What can hang from each mark:
z_17: z_453 z_821
z_600: z_17 z_821
z_750: z_17 z_289 z_821
z_289: z_17 z_821
z_453: z_933
z_821: z_453 z_933

Each row was made from one small tree. The marks that hang from a mark follow it in brackets, in the order of their numbers. Every link used is in the known rows. Write each row's tree.
Known rows:
z_600(z_17(z_453) z_821(z_933)): [-0.76  5.17  3.42 -3.00  0.97 -0.72 -1.83  0.40  3.65 -2.06 -1.22 -2.94
  1.46  1.84  0.11 -0.20  0.26  4.22  0.63 -2.06]
z_289(z_17(z_453(z_933)) z_821): [-4.01  0.84  0.59 -3.43 -0.52 -0.64  0.32 -1.19  1.67 -0.23 -0.30 -1.73
  3.58 -0.25  2.70 -3.75  0.69  1.97  0.87 -4.56]
z_750(z_289 z_821(z_453)): [-2.92  0.11  2.15 -2.37 -2.99 -2.49  0.67 -1.46  2.88 -3.45 -2.04 -2.87
  1.69  2.23  3.31 -1.29 -1.62  0.33 -0.41  2.00]
z_453(z_933): [-3.38  1.91  0.63 -2.59 -0.40  0.21  0.89 -0.89  2.62 -1.82 -0.18 -1.70
  1.99  1.86  1.79 -3.31 -0.42  1.38 -1.77 -1.31]
z_17(z_453): [-3.03  1.44  1.67 -1.13 -0.53 -0.85 -0.31  0.00  2.32 -2.54 -0.83 -2.21
  1.83  0.76  2.04 -0.84 -0.88  0.89 -0.04  0.22]
z_600(z_821): [-2.52  3.14  1.29 -2.14  0.50 -0.54  0.06  0.08  3.35 -2.93 -1.01 -1.37
  0.68  1.48  1.61 -0.97  0.01  1.20 -2.58 -0.73]
z_17(z_821(z_453 z_933)): [ 0.08  2.49  3.45 -5.25 -0.67 -0.54 -0.04 -1.48  1.84 -1.10 -0.96 -2.31
 -1.56  2.06  1.59 -0.29 -1.62  3.01  1.21  0.15]
z_289(z_17 z_821(z_453(z_933))): [-3.65  0.86  0.48 -5.98 -1.26 -0.47  1.47 -2.05  1.77 -0.71 -0.59 -1.40
  1.47  0.50  2.97 -4.36  0.61  1.66  0.07 -3.81]
z_750(z_17 z_289 z_821): [-3.68  0.63  0.95 -0.43 -1.64 -3.45 -0.03 -1.20  3.26 -3.18 -2.30 -2.06
  3.73  3.57  1.80 -1.06 -2.15  0.58 -1.55  1.92]
z_750(z_17 z_289(z_821(z_453))): [-3.57  0.58  0.19 -2.53 -1.71 -3.12 -0.77 -1.57  1.30 -1.91 -2.14 -0.96
  1.11  2.79  2.75 -1.73 -2.41  0.76 -0.31  0.57]
z_17(z_453(z_933) z_821): [-2.41  2.27  1.08 -2.06 -0.79 -0.76 -0.86 -0.27  1.82  0.04  0.06 -2.79
  1.83  1.44  0.35 -2.17 -0.34  3.57  1.22 -1.45]
z_600(z_17 z_821(z_453)): [-2.05  4.43  1.38 -4.18 -0.09 -0.98 -0.25  0.35  3.97 -3.30 -1.56 -2.21
  0.03  1.87  0.03 -1.17  0.55  2.98 -0.50 -0.65]
z_600(z_17 z_821(z_453 z_933)): [-0.39  4.99  3.34 -5.48  0.21 -0.36 -0.66 -0.47  3.89 -2.68 -1.50 -2.61
 -0.44  2.53  0.41 -0.73  0.19  3.91 -0.11 -1.23]
z_600(z_17(z_453(z_933)) z_821): [-2.88  4.78  0.95 -2.33  0.22 -0.75 -1.38  0.79  4.01 -1.55 -0.57 -3.00
  3.13  1.92 -0.69 -2.82  1.19  4.35 -0.12 -2.92]
z_289(z_17 z_821): [-3.72  0.76  0.27 -3.54  0.02 -0.66  1.75 -1.42  1.83 -1.60 -1.02 -0.24
  1.53 -0.78  3.03 -1.99 -0.18 -0.10 -0.18 -2.90]
z_750(z_289 z_821(z_453(z_933))): [-3.34  0.72  1.39 -3.18 -3.25 -2.11  0.47 -1.72  2.95 -2.40 -1.38 -3.35
  2.80  2.91  2.89 -3.32 -0.89  1.71 -0.60  0.47]
z_289(z_17(z_453 z_821(z_933))): [-0.87  2.54  3.29 -4.13 -0.44 -1.30 -0.72 -1.10  1.48 -0.39 -0.84 -3.58
  1.54  0.01  1.54 -0.04 -0.60  3.54  1.25 -1.90]
z_821(z_933): [-1.27  2.28  2.94 -3.25  0.13  0.08  0.56 -1.35  2.57 -2.26 -0.53 -1.54
  0.63  1.78  2.55 -0.70 -1.61  1.06 -1.04 -0.42]
z_600(z_821(z_453)): [-2.11  2.78  1.85 -3.89 -0.43 -0.79 -0.07 -0.35  3.36 -3.35 -1.13 -2.12
 -0.47  1.82  2.04 -1.29  0.14  1.62 -2.07 -0.22]
z_821(z_453 z_933): [-0.78  1.90  3.74 -5.15 -0.85 -0.12  0.42 -1.70  2.39 -2.45 -0.88 -2.34
 -0.53  2.04  2.83 -1.06 -1.51  1.60 -0.29  0.23]

Which tree is each row?
[-3.04  2.14 -0.10 -1.06 -1.19 -3.25 -1.29 -0.69  1.61 -1.35 -1.91 -2.04
  1.75  2.85  0.56 -0.45 -2.47  2.10 -1.32  1.71]
z_750(z_17(z_821) z_289)
[-2.41  4.83  0.98 -4.90 -0.38 -0.46 -0.31 -0.03  4.18 -2.01 -0.83 -2.58
  0.85  2.69 -0.24 -3.37  1.15  4.27 -0.65 -2.04]
z_600(z_17 z_821(z_453(z_933)))
[-3.91  1.33  0.73 -0.02 -1.68 -3.15 -2.03 -0.49  2.04 -2.39 -1.87 -3.15
  3.59  2.49  1.80 -0.96 -2.24  1.12 -1.39  1.52]
z_750(z_17(z_453) z_289)
[-0.29  4.11  3.00 -2.90  0.21 -1.33 -1.46  0.07  2.22 -0.56 -0.90 -2.55
  0.88  1.35 -0.68  0.19 -0.94  4.54  3.24 -1.16]
z_600(z_17(z_453 z_821(z_933)))
[-3.91  0.86 -0.49 -1.09 -0.65 -2.87 -0.52 -1.24  1.45 -1.67 -2.00 -0.22
  2.26  2.46  2.45 -1.63 -2.40  0.32 -0.84 -0.12]
z_750(z_17 z_289(z_821))
[-1.88  2.16  0.96 -4.56 -1.42 -0.42  0.33 -1.14  1.97 -0.58 -0.37 -2.47
 -0.18  2.23  0.85 -2.72 -0.36  3.45  0.35 -0.58]
z_17(z_821(z_453(z_933)))
[ 0.10  4.11  2.98 -5.58 -0.51 -0.80 -0.24 -1.04  2.42 -1.08 -1.26 -2.31
 -1.17  1.97 -0.28 -0.46 -1.13  4.41  2.73 -0.33]
z_600(z_17(z_821(z_453 z_933)))
[-2.33  1.20  2.17 -1.56 -0.70 -2.83 -2.24 -1.50  1.01 -0.67 -1.93 -1.84
  2.61  3.03  2.93 -0.79 -2.63  1.80  0.82 -0.82]
z_750(z_17(z_453) z_289(z_821(z_933)))
[-2.68  1.96  1.28 -2.72 -0.66 -1.64 -0.38 -0.20  1.49 -1.04 -0.84 -3.18
  1.93 -0.73  0.99 -0.61 -0.08  2.55  0.77 -1.30]
z_289(z_17(z_453 z_821))
[-0.62  2.46  3.10 -6.65 -0.97 -0.91  0.38 -1.91  1.72 -0.88 -1.09 -3.13
 -0.50  0.67  1.90 -0.61 -0.68  3.31  0.62 -1.21]
z_289(z_17(z_821(z_453 z_933)))
[-2.55  1.34  1.56 -3.94 -1.21 -1.54  0.25 -2.12  0.93 -1.07 -1.56 -1.58
  2.07  0.08  4.64 -1.35 -1.49  0.55 -0.46 -2.89]
z_750(z_289(z_17 z_821(z_933)))
[-1.81  1.05  2.17 -4.06 -1.34 -2.73 -1.11 -2.33  1.29 -1.20 -2.11 -1.40
  0.57  3.68  3.22 -1.42 -2.71  1.68  0.04 -0.09]
z_750(z_17 z_289(z_821(z_453 z_933)))
[-0.31  2.59  3.46 -2.57 -0.18 -0.78 -1.10 -0.65  1.32 -0.48 -0.72 -2.71
  0.50  1.47  1.21  0.32 -1.60  3.12  1.87 -0.65]
z_17(z_453 z_821(z_933))
[-1.54  1.12  2.80 -6.51 -0.58 -0.48  1.14 -2.49  1.42 -1.20 -1.12 -1.50
  0.04  0.34  3.80 -1.82 -0.57  1.43  0.90 -2.90]
z_289(z_17 z_821(z_453 z_933))
[-4.00  0.80  1.12 -0.29 -2.12 -3.44 -1.48 -1.12  3.02 -1.75 -1.67 -3.79
  5.57  4.15  1.23 -2.81 -1.36  2.54 -0.70  0.40]
z_750(z_17(z_453(z_933)) z_289 z_821)
[-2.57  2.22  0.75 -6.07 -1.74 -0.76  0.79 -1.41  1.91 -0.47 -0.51 -3.34
  1.03  0.82  1.13 -3.29  0.44  3.68 -0.15 -1.98]
z_289(z_17(z_821(z_453(z_933))))
[-0.33  3.52  3.90 -5.13 -0.17 -0.30 -0.49 -1.08  3.28 -2.53 -1.09 -2.72
 -1.10  2.59  2.38 -0.71 -0.41  2.64 -1.61 -0.82]
z_600(z_821(z_453 z_933))
[-1.92  1.44  2.25 -4.83  0.39 -0.32  1.31 -2.06  1.65 -1.00 -0.83 -0.78
  1.01  0.06  3.61 -1.47 -0.61  0.76  0.14 -3.69]
z_289(z_17 z_821(z_933))
[-0.93  1.06  3.01 -5.05 -0.33 -0.09  0.75 -2.19  1.43 -1.29 -1.03 -0.40
 -1.09  1.72  3.63 -1.55 -1.47  1.22  1.47 -1.58]
z_289(z_821(z_453 z_933))
[-3.98  1.71  1.01 -3.28 -1.10 -0.88  0.13 -0.75  2.49 -1.23 -0.26 -3.74
  3.96  0.23  1.97 -3.43  0.53  2.31 -1.01 -2.81]
z_289(z_17(z_453(z_933)))
[-2.57  1.90  0.51 -2.67 -2.21 -3.34 -1.52 -1.16  1.57 -1.62 -2.13 -2.80
  0.75  3.23  0.89 -0.94 -2.42  2.64 -0.67  2.36]
z_750(z_17(z_821(z_453)) z_289)
[-4.18  0.92 -0.28 -0.84 -1.38 -2.93 -1.96 -1.01  1.30 -0.13 -1.35 -1.98
  4.16  3.11  2.01 -3.31 -1.58  2.14  0.08 -1.72]
z_750(z_17(z_453(z_933)) z_289(z_821))
[-2.63  4.42  1.41 -1.67  0.56 -1.22 -1.38  1.27  3.77 -2.56 -1.29 -2.48
  1.84  1.17 -0.43 -0.63  0.69  3.22  0.18 -1.26]
z_600(z_17(z_453) z_821)
